Each row comes from the steps of one path. Every step used is in the known rows, and no mark comes twice. Write the path behind each row, first mark first.
Known rows:
s-j: [-10 -22  -7   1  10   9 -13   4  -9 -17   0 -21  20  -5 -14  15 -13   4
  12  -6  12  27 -18 -16  -2   0  26   6   3  -5   0  -8  -5 -13  -5  10
   0  -1   0   1  15]
t-w-s-e: [-10 -27   0  -2  -1  -4 -12  -3  -5  20  -4  -9  12   9 -19  19   0  -2
  15 -18  19  21 -16 -16   9  13  19  -1   8 -36  -5  -4  -1 -14 -10  18
 -41   2  -4   1   9]
e-s-j-u: [-11 -44  -1   1  23  -1 -19  13 -13 -17  -1 -17  16   7 -31  20 -18   2
  16  -6   3  27 -23  -8  -6   6  17  13  -3 -26   0   3  -3 -11   0  10
  -7  -9   0   5  18]
l-g-h-s-j-t-w: [-19  -7  -8  -4  19   2  -7   5  -7   1 -11 -15   4  -6 -15  17  -5 -13
  13 -15  25  -4 -12 -16  14  25  20   0   7 -46  -3 -23   6  -7   3  16
 -25   4  -8   5  13]
g-e-s: [ -7 -11  -4   1   8 -16 -17   5  -9  -8   3  -7   9   9 -13  25   2  -3
  27 -11  -3  16  -1 -10 -10  -4  21   4   1 -16  -2 -46 -12 -11  -5  11
  -9   0 -15   1   7]
j-u: [ -8 -49  -5   5  -9  -7 -13  22  -6 -15  -2 -23  15  -5 -33  24 -10   1
  20  -8  -3  18 -24 -11   5  -1  29   8   2   5  -9  18   3 -14  -1  18
  -8 -14 -11  -5   7]
x-j-u-p-q: [-14 -38 -11   9 -23   4 -12  26  -8 -12  -2 -28  14  14 -14  28 -31   6
  23 -13   6  30 -13  -7   1  -7  33  10   8 -10  -7   3  -8 -16  -1   8
  -8 -19  -9  -1  13]
q-p: [-11  -3   3  10 -23   1 -16  12  -3  -1   8 -30  18 -17 -15  23  -6  -5
  13  -9 -12  21  -9 -15  -5  -8  35   9   4  29  -6  -1  -2 -22  -9  12
 -13 -10 -20  -2  13]
g-l: [ -8 -19  -7   9   8   1 -12  12  -7 -14  -1 -21  11 -17 -23  19   2  -2
   9  -2  -1  15  -2 -10   2 -15  22  -1   2  18  -5  -2  -4 -18  -5  16
  -6   9 -10  -4   7]
h-g-e-s: [ -9 -17 -10  -3  21 -11 -15   6 -14 -14   6   6   6  13  -8  21   6  -4
  26  -7   5  18 -12 -14  -6   4  24   7   5 -25  -6 -28  -7 -10  -7  12
 -10  -4 -19   2   7]
x-j-t: [-11 -45  -2   6  -6   0  -7  24  -8 -11  -4 -23  16   8  -4  25  -7  -3
  18 -12   7  18  -9  -9   4  -5  28   1   9  -4  -6 -36  -8 -19  -4  16
  -5  -3   0  -2  14]
g-h-s-w: [ -6 -18  -2  -1  -5  -1  -6   8  -5  -8  -5 -17  12  -6 -14  24   3  -9
  14 -17  26   5  -7 -19   1   2  23   3  11 -38  -3 -11  -3 -10   2  17
 -27 -15 -10   3  15]
w-s: [ -6 -32  -1   1   5 -11  -6   8  -4   2   1 -14   9  -5 -19  19   4  -5
  17  -9   8  19   1 -14   2  13  18  -1   2   0  -7 -18 -19 -18  -7  15
 -14   0 -12  -3  13]
p-u-j: [-10 -26  -7   3   1  -1  -8  17  -8 -13   8 -27  11  -5 -24  21 -22  -1
  24  -8  11  35 -23 -19  -6 -12  28   9   0  11  -8  18 -11 -20  -6  15
  -9  -4 -11 -11   8]
p-q-x-j-t: [-14 -32 -13   4 -31   4 -17  15  -6   5   1 -15   9  18  11  26   2  -1
  25  -6  -9  23  12 -11  -2 -16  33   2   2   5 -11 -35   4 -26  -4  11
   1  -3  -6   4  14]
p-q-x-j-t-w-s: [-16 -37  -9   3 -29  -1 -14   7  -5  21  -2  -6   3  21   7  25   0  -2
  24 -10   1  23  12 -12   4   9  28   0   3 -18 -11 -37   7 -26  -6  13
 -20   5  -3   5  14]
j-u-p: [-14 -24 -10   8  -7  -6 -13  15  -6 -10   1 -28  14  -7 -38  23 -31   7
  19 -10   3  22 -23 -11  -4  11  32   8   5   1  -7  31  -7 -10   1  12
 -13 -17 -17  -6   8]
p-q: [-11 -10  -9   0 -18   5 -13  16  -5   0   0 -19  10   0 -10  25  -6  -1
  22  -6   1  28   1 -15   0 -10  31   4   2  13 -12 -15  -5 -28  -9  10
  -2 -10 -12   1  11]
e-s-j: [-11 -20  -3  -3  24   3 -16   4 -13 -13   0 -18  16   2 -17  19 -13   1
  13  -5   7  30 -14 -12 -10   3  17   8  -2 -21   2 -19 -12 -17  -4   6
  -5  -1   2   7  20]
e-s-j-x-q: [-10 -17  -1  -7  24   3 -22   7 -12 -16   0  -7  12   9 -10  18 -13  10
  14  -6   2  33   0 -13 -14   4  14   9  -9 -23   1 -54 -19 -33  -3   8
 -13   2  11  15  22]
u-p-q-x-j-t: [-20  -3 -17   7 -26   4 -17   7  -7   9   3 -21   8  13   3  25 -24   5
  23  -9  -2  28   9 -10 -14   0  37   3   6   4  -9 -16 -10 -21  -2   5
  -4  -6 -11   2  13]
g-h-s: [ -6 -16  -3   1   3  -7  -5  12  -6  -6  -3 -18   9 -13 -15  23   8 -11
  18 -21  18   6   0 -19  -1   3  22  -2   8 -13  -3 -26 -13 -13   1  13
 -16 -14 -15   1  15]
u-p-q-x-j: [-17   4 -19   6 -31   6 -17   3  -7   4   5 -22  12  12   5  26 -21   9
  23  -7  -1  31   6 -13 -10 -12  36   4   5   5  -6 -16  -9 -23  -4   1
  -4  -9 -12   4  13]
l-g: [-15  -1 -14  -2   0  -2  -8  10  -5 -12  -3 -27  13 -11 -14  22  -1  -5
  14   2   3   8 -17 -14  17 -10  26   2   0   6  -6 -14   0 -18  -5  14
  -5   0 -14   2   7]
x-q-p-u-j-t: [-14 -17   9   7  -4  -1 -14  28   1  -4   6 -25   5  -7 -13  20 -23  -4
  21 -11  -9  34 -10 -17 -20  -1  43  14  -2  27 -14  20 -10 -31  -5  20
 -20  -3 -16  -3  15]
j-x-q-p-u: [ -8  -8   6   6 -20   1 -23  24  -2  -5   7 -18   7  -9 -13  22 -16   4
  19 -10 -15  26   6 -17  -8  -6  30  14  -5   8 -11 -24 -13 -41  -8  19
 -25  -8  -7   5  16]
x-q-p-u-j-t-w: [-17 -12   9   6  -9   1 -14  23   1   5   3 -23   5  -7 -17  21 -28  -1
  20 -11  -3  34 -19 -19 -13  12  44  13   0  13 -15  21   2 -31  -8  21
 -34   1 -11  -2  14]
q-x-j: [ -9 -34 -13   6 -28   0 -15   5  -8 -10   4 -22  21   8   8  26   7   4
  18  -5  -5  18  -5 -15   3 -24  31   0   3   8  -1 -32   2 -20  -4  10
  -2  -2  -1   4  12]
t-j-u-p-q-x: [-17 -28 -13   0 -19  -2 -12   0  -8   0   6 -19   8  -2 -15  27 -31  13
  18  -8   2  31 -17 -10  -1   4  39   7   0 -11  -5  26   7 -17  -5   4
 -10  -9 -22   0  12]
j-t-w-s-e: [-13 -36   4  -2   7  -7 -10   4  -5  24  -7  -7   7  10 -21  18  -5  -7
  15 -20  14  18  -9 -11   3  26  20  -2   8 -36  -9  -7  -1 -13  -6  23
 -38   6  -5  -3   9]
l-g-e-s: [-14   5 -11  -3  12 -14 -15   4  -8 -10  -1  -9   6   6 -11  25   4 -10
  24  -5  -3   4  -5  -9   5  -9  20   5  -2 -19  -3 -42  -5 -11  -3  12
  -8   5 -21   5   4]
h-s-e: [-10 -23   0  -1  15   0 -12   6  -9   7  -1 -15  10   2 -11  20   6 -10
  21 -21  13  14  -8 -17   1 -16  15   3   8 -28   0   5   3 -12  -7  14
 -17 -19  -9   2  15]
q-x-j-t-w-s: [-14 -48  -7   5 -19  -7 -12   3  -7  12   0 -12  10  13   0  23   4   0
  19 -10   4  13   1 -12   5  10  26  -3   5 -18  -6 -35   4 -18  -3  16
 -24   7   1   2  13]
e-s: [-10 -14  -2  -3  10  -8 -13  11  -9  -6   1 -21  13  -2 -21  25  -4  -3
  18  -6   0  23 -11 -12  -6  -3  19   4  -2  -5  -3 -22 -16 -22  -6   8
 -10  -7  -6   5  15]

Write each row's path:
[ -9  -1   4   2 -18   0 -22  15  -3  -5   6 -16  12  -9  -6  22  -5   7
  15  -9 -16  25   9 -16  -7  -6  30  10  -4  22  -7 -45 -12 -41  -8  14
 -20  -3  -7   8  15]	j-x-q-p
[ -8 -24  -4  -3   2  -1 -14  19  -8 -15   7 -17   6   0 -18  20 -21   8
  24  -9   6  38  -9 -19 -10  -9  26  11  -7   8  -9 -17 -18 -35  -5  17
 -17   0  -2  -2  11]	p-u-j-x-q
[ -7 -11  -4  -2   0  -9 -18   2  -8 -11   1  -5  12  16 -11  26  -3  -1
  21  -8   5  16  -8 -10 -10  -7  22  10   3 -42  -2 -33  -1  -8  -4  14
 -21  -2 -11   3   7]	g-e-s-w
[-11 -10 -12  -9   4  -4 -12   6 -10 -15   5 -13  14   1  -9  20  -9  14
  20  -7   5  41  -3 -18 -11 -10  26   5  -6  31  -4 -47 -18 -36  -4  11
 -12   8   1   3   9]	u-j-x-q
[-10 -24  -3 -10   1  -2  -7   6  -6 -16   2  -9  10 -10  -3  24 -12  15
  11  -8   9  30  -7 -15   5  -2  28   3  -2  -8  -3 -45 -11 -40 -11  11
 -16   5  -1   8  16]	t-j-x-q
[ -7 -13  -3  -4  18  -7 -26   1 -11 -16   2   7   7  17  -3  18  -5   9
  24 -12  -2  24   7 -11 -17   2  16   9  -6 -31   0 -75 -16 -20  -3  10
 -11   8   1  11  14]	g-e-s-j-x-q
[-11 -12 -14  -7  -1  -4 -13   0 -14 -10   9 -19  17  -1 -17  20 -10   9
  19  -8   8  36  -6 -17  -5 -11  21   5  -4  25   0 -45 -15 -27  -5   9
  -8   7  -3  -4   6]	u-j-x
[-16 -33  -4   4   7  -1 -12  -2  -8   5  -3 -15  12   0 -35  15 -35   8
  14 -13  24  27 -24 -13   1  45  22   6   6 -40  -3  17  -3  -6  -3  12
 -34   0  -5  -2  12]	t-w-s-j-u-p
[-14 -50   2   4  -6  -5  -3  17  -7   7  -6 -16  11  10  -9  23  -7  -3
  18 -14  18  16  -9 -10  12  21  23  -2  11 -29  -6 -38  -5 -18  -6  19
 -29   6   4  -2  14]	x-j-t-w-s
[-12  -7   3   7 -20   1 -19  14  -9  -2  16 -28  11  -9 -21  21 -25  -2
  20 -12  -8  34  -6 -16 -11 -14  28  17  -3  25  -5  -8 -10 -28  -8  13
 -18  -3 -17  -7  10]	q-p-u-j-x
[-16  -4 -11  -2  27  -8 -17   3 -10 -10  -3  -6   3  13 -11  18  -6 -10
  20  -6   1   5  -5  -5  -1   7  17   7  -2 -35  -1 -48  -3  -3   0  14
  -4  14 -15   4   8]	l-g-e-s-j-t
[-12  -8 -15   2 -29   3 -20   4  -4   6   5 -14   9   5   0  24   5   1
  24  -2 -12  26   9 -17  -4 -16  34   3  -3  19 -11 -16   7 -27  -7   8
   1  -6 -14   5  11]	p-q-x
[-15 -35  -7   0   0  -5  -4   6  -9 -14   3 -26  13 -13 -29  26 -37  11
  12 -12  15  27 -33  -9   3  10  34   7   6 -15  -2  29  -4 -13  -5   7
 -14  -9 -18  -5  11]	t-j-u-p
[-15 -23 -10  -2  11  -5  -6   9 -10  -5   4 -23  14  -1 -19  19 -12  -1
  20  -8  10  31 -15 -13 -12   1  30   2   2  28  -7  -8  -9 -17  -2  14
  -4   7  -9  -9   7]	u-j-t
[-17 -22 -17   7 -11   9 -25   1  -9  -5   4 -17  12  10 -17  18 -32  13
  19  -5  -1  31 -12 -12 -13   7  31  13  -1 -10  -4  24   7 -10   2   5
  -1  -9 -11   1  14]	s-j-u-p-q-x
[-11 -24 -17   3 -37   6 -17  10  -6  -1   3 -16  14  16  12  27   4   3
  24  -5  -9  26   9 -14   2 -27  34   4   1   9  -7 -34   4 -27  -6   8
   1  -6  -6   7  14]	p-q-x-j
[-11   2 -15  -3  -5  -3  -6   9  -3 -13  -7 -24  12 -10 -14  24   3  -9
  12  -9   9   2 -11 -15  13  -6  28  -2   3  -1  -5 -30 -10 -13   2  16
 -12   2 -20   4   6]	l-g-h
[-12 -30  -1   0   8   1 -10  -4  -8   6  -3 -10  12  -2 -20  14 -12   4
  12 -10  24  24 -16 -18   8  32  19   2   5 -30  -2 -13  -2 -14  -9  14
 -28   8   2   1  14]	t-w-s-j
[-14 -32 -10   7  10   6 -17   7 -10 -17   0 -24  17  -2 -32  16 -37  10
  14  -9  11  29 -28 -11  -8  13  28  12   4 -14  -1  29  -4  -3   2   9
  -6 -11  -8  -4  13]	s-j-u-p
[-11 -25  -6  -8  -1  -2  -7  -2 -13 -10   6 -15  15 -11 -13  24 -12  11
  10 -10  12  26 -10 -12  11  -2  23   2   1 -11   1 -46  -9 -30 -12   9
 -12   5  -4   1  13]	t-j-x
[ -9 -12  10   9 -17   3 -17  29   4  -7   3 -25   7 -13 -12  22 -15  -2
  18  -9 -14  26 -11 -18  -9  -7  42  14  -1  16 -14  20  -7 -34  -8  19
 -21 -13 -16   2  18]	x-q-p-u
[ -5 -35  -1  -2   8  -6 -10   2  -5  11  -2  -9  10  11 -15  17   7  -5
  16 -19   9  22  -3 -12  -1  -2  16   0   5 -18  -4  -6 -14 -12  -7  17
 -22  -1 -11   0  12]	w-s-e
[-15 -18   7  10 -12  -1 -15  21  -5   3  13 -33   9 -10 -22  19 -27 -11
  21 -12  -7  32 -14 -13 -16  -2  35  15   2  23 -10  22  -5 -18  -6  18
 -15  -2 -22 -12  11]	q-p-u-j-t
[ -8 -21   6   1   7   1 -20   4  -5   0   5  -6   8   0  -7  12  -5   6
  12 -11  -1  30  14 -14 -10  17  19  11  -4  -4  -2 -42 -18 -28  -6  12
 -21   7  -3   8  21]	w-s-j-x-q-p
[-17  17 -12   4 -15   4 -13   7  -5   4   2 -25   9  -4 -15  23 -29   5
  21  -9   6  34   0 -14 -11   5  35   4   6  10 -10   1 -19 -23  -6   3
  -8 -13 -19  -2  11]	u-p-q
[-17 -27  -2   2  10   8 -14   4  -9  -1  -5 -16  14  -3 -20  14 -21   3
  11  -9  17  22 -24 -14   0  27  28   4   6 -26  -5  -9   7 -13  -5  16
 -16   6   5  -2  13]	s-j-t-w
[ -7 -38  -3   3  18 -10 -23   7 -12 -17   1  -3  10  16 -23  20 -10   1
  25 -13  -1  20 -12  -6 -10   4  18  12  -1 -36   1 -26   0   1   0  11
  -6   0 -10   2  10]	g-e-s-j-u
[-12 -11   4   9 -17   1 -15  17  -5  -3  14 -34  13 -14 -21  20 -24  -6
  19 -10  -5  36 -18 -17 -11 -14  35  16   1  29  -7  23  -6 -20  -8  14
 -14  -6 -22  -9  11]	q-p-u-j
[-16 -17 -17   7 -28  -1 -22   9  -6   3   4 -21   8   4 -24  25 -26   8
  25  -6 -10  26  -7 -11 -10   1  36  10   0   5 -11  29   3 -16   1   8
  -8 -17 -20  -1   8]	j-u-p-q-x
[-12   0  -4  -3  -9  -2 -17   6  -8  -8  10 -19  16  -4  -7  20 -12  10
  17  -9  -5  41   1 -18 -15 -11  31  11  -5  41  -4 -36 -15 -36  -6  10
 -17   6  -8   3  11]	u-j-x-q-p
[-18  -3 -15   1  23  -8 -21   1 -11 -14  -1 -12   7  12 -23  20 -27   0
  22  -6   2  11 -16  -5  -4   8  20  12  -1 -41   1 -13  -3   4   3   9
  -9   3 -21   4   6]	l-g-e-s-j-u-p
[ -7 -28  10   5   6   2 -21  13  -4  -1   7  -8   1   1 -13  11 -15   2
  15 -12  -1  30  11 -14 -10  15  17  14  -6 -18  -5 -24 -18 -28  -6  17
 -24   4  -4   5  23]	w-s-j-x-q-p-u
[-11 -11   6   6  -9   1 -14  24   1  -8   8 -26   9  -9 -12  21 -21   1
  21  -9  -8  38 -15 -20 -15 -12  42  15  -2  31 -12  20  -8 -33  -7  16
 -19  -6 -16  -1  16]	x-q-p-u-j
[-10 -50  -6   4   6   5 -16  14  -9 -22  -2 -20  18   0 -28  17 -18   6
  14  -8   6  24 -27 -11   1   4  26  11   0 -11  -2  15   7  -6  -1  15
  -2  -7  -3  -1  13]	s-j-u
[-10 -43   1   2  26  -4  -9   7  -8   1  -2 -11   6   3 -18  11  -5  -4
  15 -10  13  22   0  -9  -6  28  16   3   3 -19  -5 -17 -15  -9  -3  16
  -9   9  -4  -3  17]	w-s-j-t
[-16 -24  11   9  -9  -6 -12  14  -4  18  10 -24   4  -6 -27  18 -28 -11
  20 -15   3  30 -11 -15  -9  21  31  12   3   2 -11  19  -4 -18  -8  20
 -35   5 -20 -11  12]	q-p-u-j-t-w-s
[-11 -45 -16   6 -39   3 -19  18  -7  -5   1 -16  11  19   2  29   0   3
  26  -6 -13  24   1 -11   5 -23  34   7   0   5  -9 -15  14 -23  -2  11
  -1 -12  -8   5  12]	p-q-x-j-u
[-16 -31  -3  -7  17  -7  -8  -3 -10  19  -1 -11  11  15 -20  17 -12  -1
  18 -19  23  33 -16 -13  -5  16  23   0   6 -14  -6  -4  -4 -12  -5  18
 -33  15  -5  -7   6]	u-j-t-w-s-e
[-18 -19 -13   3   4   3 -27   2 -13  -1   3 -14   9  17 -19  22 -30   8
  21  -5  -5  34  -6  -8 -19   6  23  14  -6 -25  -2  12  -1 -14   2   1
  -6  -9  -7   9  19]	e-s-j-u-p-q-x
[-12 -49   0   3   7  -2 -12   4  -8   2  -5 -10  11   1 -31  16 -17   4
  14 -11  20  22 -24 -15  11  35  20   6   3 -38  -4   6   7  -9  -5  17
 -31   2   1  -1  13]	t-w-s-j-u
[-12 -54   3   1  -1  -1  -9  13  -8  13  -8 -11  12  23  -6  22  -4  -4
  16 -21  19  18 -11  -9  10   9  20  -1  12 -43  -4 -28  -4 -14  -5  21
 -36   4   5   0  13]	x-j-t-w-s-e
[-10 -24  -7  -1  -2  -1 -13  14 -12 -12  11 -21  10  -2 -25  20 -24   3
  25 -10   7  35 -10 -17  -6 -11  20  10  -4   6  -6 -15 -16 -26  -6  15
 -13   1  -5  -8   8]	p-u-j-x
